Each row was made from one small tree. The marks that hang from a mark follow it in brackets, in the order of their numbers. Every link used is in the known rows. Write each row's tree.
Known rows:
Q187{Q665}: [ -7  -1  25   3 -21  -5  -5   5  -8   9  12   9  25   3   1 -35  12  13
  -6   6 -19 -17  18  18  11 -15  20  30 -12  16  27 -13 -37  -2 -29  10
 -26 -14   5 -12  11  23   5   2  18 -23   1  11   9  -4 -19   8]
Q147{Q500{Q331{Q341}} Q681}: [  2  -2  28  -3  12 -17  17  -4  -8  25  -7  -6  34  27  -5 -15   2   3
  22   2   1 -28  23  10   8 -13  32  -8 -12  14  30   7 -16  21 -22 -22
  -3  -7   2 -10  15  11  -8   6  16  -3  -8  13   8 -15 -26  21]
Q147{Q500{Q331{Q341} Q860}}: [ -1   4  18  12 -10 -12  16  -2  -7  24 -10   4  33  15  -4 -19   1  -8
  19  -6   5 -29  32  17  10  -6  20  -8  -2  16  25  20 -19  18 -27 -27
   2  10   3  -5  -4   9  -5  16  24  -1  -6  12   5 -24 -23   4]
Q341{Q187{Q665}}: [-10  -4  19   1 -22   5  -8   5 -10   8  19   9  15   0   7 -32  18  10
 -11   8 -27  -8  17  38  10 -10  11  28  -8  16  35 -21 -36  -3 -26   9
 -13 -14   4 -16   9  27   6   3  25 -29   3   8   9  -6 -11  13]
Q49{Q31{Q341{Q187}} Q992}: [-13   2  30   2  -5  -5   4  12  -3   7 -10   0  11   4 -11 -16  19   1
  -6   6 -13   4  24  18   9   8  -8  28   9  24  20 -16 -38  -8  -9  35
  17 -10   8 -23   0  25   7  11  35  -9   3 -11  15  -8 -25  -6]
Q147{Q500 Q681}: [  0   3  24 -10  29 -17   9  -3  -9  25  -9 -10  38  24  -3 -33   7   7
  24  11  -5 -29  21   6   8 -12  35   5 -14  13  22  -8 -18  29 -31  -7
 -13  -6   5  -7  20  12   0   3  11  -7  -4  18   1 -16 -34  19]
Q931{Q49{Q992} Q341}: [ -5  13  40   5 -22  -6  24   4 -19  12  -6 -15  46  10 -11 -13   0   1
 -10  -4  -9  10  24  14  -9 -19  -2  26  24  14  29 -21 -33  -9 -22  39
 -19 -19   5 -21  11  22  17   4  30 -14   2  12   6 -15 -39 -27]
Q500{Q331{Q341} Q860 Q992}: [  5   3  35  13 -26  -4  18   2  -7  27 -10   8  32  13  -2 -16   0  -6
  15  -8  12 -17  35  13   7  -5  11  12   9  13  14  21 -17   4 -30 -20
   3  13   9  -6   1  10   3  21  27  -3 -10   5   4 -27 -27  -7]
Q500{Q331{Q49{Q31}} Q860 Q992}: [  4  11  32  13 -28  -2  17  -3  -9  28 -19   5  28   6  -6 -14   1   0
  16 -10  20 -16  56   1   6  -6 -11  10   9  14  17  20 -34   2 -16   1
  -2  10   9 -15   2  16   4  18  36   2  -7  -2   5 -17 -32 -21]
Q500{Q331{Q341{Q187}}}: [ -3  -4  30   8 -21  -4  -2   5  -4  15   5   8  19  11  -4  -9   9   1
  -4  -6 -10 -11  18  30   5 -12  12   4  -1  14  37  -1 -26  -1 -22  -7
   7 -13   2 -16   3  18   0   8  24 -16  -2   2  13 -13 -13  13]
Q341{Q187}: [ -6  -1  24   0  -8  -2 -10   6  -5  16   4   3  21   7  -1 -25  14   4
  -5   4 -17 -13  15  29   5 -10   9  20  -3  11  28 -23 -30   6 -31  11
  -3 -12   6 -15  13  20   9   5  21 -21   3   8   7 -12 -18  11]
Q500{Q331 Q860 Q992}: [ 10   6  34  10 -19  -4  17   4  -6  30 -13   8  31  11   1 -22  -1  -5
  17  -7  15 -21  36   9   2  -7  15  18   5  12   8  14 -23  16 -32 -16
  -4  16  12  -6   5  13   6  17  28  -2  -7   7   0 -26 -31 -11]
Q331{Q49 Q500{Q860 Q992}}: [ -1   6  15   0 -18 -10  -4  -4  -7  24 -11  -7  46   2   6 -14   1 -11
  11  -4  12 -13  49  15  17  -6 -22  18   2   2  12  17 -27  -2 -25   5
 -16   9  13 -10  10  11   9  24  30 -10 -12  13  -8 -18 -42 -15]
Q49{Q992}: [  1  10  33  -2  -1 -10   5   8  -5  19  -3   2  34   9  -5 -30   7   3
   4   1  -7 -11  18  12   7  -4   6  33   4  10  14 -14 -28   2 -28  16
  -7  -7   8  -7   8  17  11   9  24  -9  -2   9   4 -12 -34  -7]
Q147{Q500{Q331 Q860 Q992}}: [  8   9  23   6  -2  -9  22  -2  -7  36 -13  -1  36  14   3 -22  -4 -11
  26  -4  17 -25  38  10   6  -5  21  11   0   9   8  16 -21  25 -32 -27
  -3  24  12   0  -1  11   1  16  28   3 -10  11  -2 -30 -35  -9]
Q147{Q500{Q992} Q681}: [  6   7  27 -12  29 -12  17  -3 -11  34 -11 -11  46  22   1 -27   3   4
  26  12   4 -22  24   3   9  -6  30  16 -10   6   8  -6 -17  25 -34  -9
 -10   6  11  -3  20  12   3   7  13  -3  -9  13  -1 -24 -45  10]
Q331{Q49}: [ -3   8  24   6 -16 -11  -7   1  -5  15  -3  -1  34   4  -6 -26   7   6
   1  -3  -8 -17  26   6  11 -19  -1  17  -1  11  29  -7 -37  -4 -27  16
 -19 -21   5 -15  12  20   3   4  18 -18  -1  11   7 -10 -29  -1]
Q931{Q49{Q31 Q992}}: [ -4   9  38   0 -11 -11  14   5 -21  16 -12  -7  33  -1 -16 -23   6   9
  -4  -2   0   3  34   5   0  -7  -8  30   9  16  27 -21 -36  -5 -18  51
   1 -17   4 -18   9  22  16   9  24 -10   3   3   9  -9 -40 -22]
Q500{Q331{Q49} Q860 Q992}: [  9  13  30  14 -29  -4  17   1  -6  29 -13   1  34   9  -1 -18  -2  -5
  16 -10  17 -16  49   7   7  -9  -5  15   8  12  14  22 -29   4 -26 -10
  -8   9   9 -10   2  16   3  17  34  -4 -10   7  -4 -24 -31 -15]
Q500{Q331 Q860}: [  3   2  32  13 -18 -11   9   5  -3  21 -11   8  25  12  -4 -27   3  -3
  12  -7   4 -26  31  12  -1 -15  18   6   3  16  23  10 -26  18 -28 -15
  -7   1   7  -8   5  11   3  13  26  -7  -4  13   2 -17 -20  -3]
Q500{Q992}: [  4   4  37  -2  -4  -5   5   6  -8  28  -6   2  37   9  -2 -25   6   2
   5   0   0 -14  19   5   5  -7  16  32  -2   6   7 -11 -28   7 -37   8
 -12   2  12  -5  15  19  10   7  13 -12  -2   5   4 -22 -41  -7]

Which tree is each row?
[  3   4  36  10 -28  -7  15   5  -2  19 -16   1  23   7  -9  -2   5   0
   3  -7  14  -5  41  -1   5  -5  -6  16   3  21  14   8 -41  -9 -10  19
   3  -4  10 -22   4  23   0   9  34  -6  -7 -11  13 -13 -33 -17]
Q500{Q331{Q49{Q31{Q341}}} Q992}
[-14  -5  19   8 -23  -1  -2  14  -1  -2  11   3   8   3   0 -26  19   1
 -18  10 -26  -1  14  33  11  -6  13  29  -3  25  27 -16 -40  -7 -21  12
  -5 -15   6 -24   4  29   3   5  28 -31   1   1  13  -7 -11  14]
Q31{Q341{Q187{Q665}}}
[-16   5  30   3 -31   7  14   0 -28   3   8  -9  27   2  -4  -9   9   9
 -22   3 -18  23  38  32  -5 -13 -18  30  19  24  46 -26 -41 -22  -6  55
  -9 -21   1 -31   6  31  18   7  44 -20   6   0  14  -3 -23 -21]
Q931{Q49{Q31 Q992} Q341{Q187{Q665}}}
[-13   8  36   1 -18   2  15   1 -24   9  -4 -11  30   6 -12  -5   6   4
 -18  -3 -13  20  35  24  -8 -11 -17  21  26  18  39 -26 -36 -15  -9  54
  -2 -19   2 -29   8  26  20   6  41 -13   9   0  13 -10 -30 -25]
Q931{Q49{Q31 Q992} Q341{Q187}}
[ -7  -4  18  17 -39   2   7   3  -8  10   8  12  14   7   1 -25  10   0
  -1  -4 -12 -13  32  38  10  -9   8   4   4  20  39  13 -26   0 -20 -17
  -3  -2   1 -17  -3  17  -2  19  37 -18  -4   8   7 -13  -1  10]
Q500{Q331{Q341{Q187{Q665}}} Q860}
[ 11   8  26  -1  15 -10  29  -6 -12  35 -18  -7  38  24   3 -24  -3  -4
  36   2  15 -27  40   3   6  -6  27   4  -4  10  10  18 -14  34 -29 -30
  -4  20   9  -2  14   7   0  16  26   4 -13  15  -6 -27 -35   6]
Q147{Q500{Q331 Q860 Q992} Q681}
[ -2  -7  27  -5 -10 -10  -1   2  -7  23  -4   0  48   8   4  -2   6  -7
   2  -2   4 -11  22  21  14  -1  -1  17  -5  -1  14   5 -18  -6 -29   7
  -2   2  13  -9  14  10  10  18  16 -12  -9   4   6 -16 -43  -4]
Q331{Q341 Q500{Q992}}
[-11   9  30   8 -19  -7  -3  -4 -11  12  -9   0  34   2 -14 -15   8   8
   2  -4  -3  -5  37   8  19  -3 -22  15   7  16  32   1 -36 -25  -8  35
   1 -20   2 -22   2  18   3  16  28  -6  -2  -2  15  -6 -31  -9]
Q331{Q49{Q31 Q992} Q341}
[  5   7  22  -1   8 -19  14  -6  -5  25  -7 -11  36  21  -1 -16   0   3
  23   1   4 -25  36   1   5 -18  18  -4 -13  14  29   5 -25  20 -19 -12
 -12  -9   2 -12  15  15  -8   3  23  -5  -9  16   1 -13 -31  15]
Q147{Q500{Q331{Q49}} Q681}
[ -9  10  35   4 -22   1  17   3 -19  11   2 -14  36   8  -7  -9   4  -1
 -19  -1 -13  19  26  28  -8 -16 -10  27  25  13  37 -25 -33 -12 -19  39
  -9 -18   4 -25   9  25  19   6  37 -20   1  10   5 -16 -29 -20]
Q931{Q49{Q992} Q341{Q187}}
[ -9   1  37   8 -20 -13  10  10 -12   6 -15  -9  22   1 -21 -14  11   5
 -10  -1  -6  -3  26   3  -1 -13   5  15   7  26  27 -16 -41  -5 -17  47
   0 -22   4 -28   7  24  11   5  19 -19   3  -1  17  -9 -33 -16]
Q931{Q49{Q31{Q341}}}
[  8  12  22   1   4 -11  27 -10 -11  36 -17 -10  40  21   3 -23  -4  -4
  35   0  19 -23  52   0   9  -9  11   3  -2  12  15  24 -21  23 -23 -26
  -8  14   7  -7  11  11  -4  18  31   2 -14  17  -9 -27 -36   2]
Q147{Q500{Q331{Q49} Q860 Q992} Q681}
[ -1  14  27  14 -25  -8  11  -1  -8  18 -17   3  25   4  -7 -21   3  -1
  15 -11  12 -14  55   5   7  -4 -18  10  12  20  27  16 -35   0  -8   9
   2   1   4 -15  -2  15   3  20  42   3  -4   2   3 -10 -24 -15]
Q500{Q331{Q49{Q31 Q992}} Q860}
[ -6   5  29   9 -28  -1   4   0  -9  14  -3   3  18   3  -8   0  10   3
  -3  -8  -2   3  39  22  12  -4 -24   9   9  18  40   4 -36 -21  -3  20
  15 -17   2 -25  -2  24  -1  13  42  -7  -2  -8  14  -6 -18   0]
Q500{Q331{Q49{Q31 Q992} Q341{Q187}}}
[-13  10  28   5 -36   6  16   4 -21   3  15 -11  32   4  -2 -15   7   5
 -23   3 -24  23  29  36  -5 -17  -9  36  21  17  42 -24 -39 -18 -15  39
 -20 -20   3 -27   5  30  17   4  43 -25   3   9   6 -10 -23 -17]
Q931{Q49{Q992} Q341{Q187{Q665}}}
[ -6  14  27   8 -21  -7   1   2  -7  14  -2   0  39   6  -9 -20   8   3
   0  -4  -6  -5  30  12  18  -6 -16  20   9  12  31   2 -33 -21 -18  19
  -6 -19   2 -17   3  18   2  14  26 -12  -5   8   6 -12 -30  -2]
Q331{Q49{Q992} Q341}
[  7   7  34  11 -33  -4  13   1  -6  26  -4   3  35  11  -5  -4   1  -1
   4 -10  12  -8  35   9   9 -12  -4  14   3  11  22  15 -31 -14 -21  -2
  -3  -5   6 -14   6  20  -1  11  26  -9 -11   1   7 -18 -31  -5]
Q500{Q331{Q49 Q341} Q992}
[-11   6  32   4 -17  -6  12  12 -16   6 -11 -10  17  -1 -17 -15  14   1
 -14   0  -9  15  32  18   1  -1 -11  29  15  22  29 -19 -41 -11 -10  52
  15 -20   4 -28  -1  27  14  10  34 -17   2  -6  12 -11 -32 -16]
Q931{Q49{Q31{Q341{Q187}} Q992}}
[-18   6  15   8 -32   6  -7  -1 -15   5  11   4  20  -5  -5 -17  16  11
 -10   4 -19   8  41  29  24   0 -33  23   6  22  44  -3 -42 -34  -3  34
   3 -21  -1 -27  -1  28   1  15  41 -17   0  -6  14   0 -15   1]
Q331{Q49{Q31 Q992} Q341{Q187{Q665}}}
[-15   0  35   3 -22   2   6  -1 -24   8  -6  -8  27   5 -11  -4   8   8
 -20   0 -15   9  31  23 -10 -21  -6   6  16  18  44 -29 -36  -9 -16  49
  -6 -23   1 -30  13  24  16   1  30 -20  10   3  16  -8 -24 -18]
Q931{Q49{Q31} Q341{Q187}}
[-10   0   8   4 -24   0 -10  -5 -10  21  -2  -4  41   5   5  -2   6 -15
   2  -4   1  -2  45  38  21   0 -31   9   7   3  27  21 -23 -15 -19   1
   2   5   7 -17   2  11   8  29  37 -14 -12   7  -3 -20 -29  -3]
Q331{Q49 Q341{Q187} Q500{Q860 Q992}}
[  4  15  26  15 -28 -12  14   2  -3  20 -10   1  31   7  -4 -25   0  -6
  12 -10   8 -13  46   9   7 -10 -10  16  11  15  23  17 -33   2 -17  -2
  -7   0   4 -14  -3  16   2  20  42  -2  -6  11  -3 -16 -24 -11]
Q500{Q331{Q49{Q992}} Q860}
[-16  -5  26   8 -33  -1   7   9 -16  -2   1  -5  11  -6 -11 -19  17   8
 -21   4 -19   8  30  23   3 -11  -1  24   3  30  40 -20 -45 -13 -13  47
   1 -24   2 -33   2  31   8   5  28 -29   5  -4  16  -4 -22  -7]
Q931{Q49{Q31{Q341{Q187{Q665}}}}}
[  6  12  29   8 -24 -12  14   4  -2  19  -4   0  30   6  -4 -15   3   1
   7  -9   4  -7  35   9   5 -12  -5  21   4  13  27   3 -37  -5 -14   7
  -6 -13   4 -14   6  21   2   8  34  -6  -6   7   4 -11 -29  -6]
Q500{Q331{Q49{Q992}}}
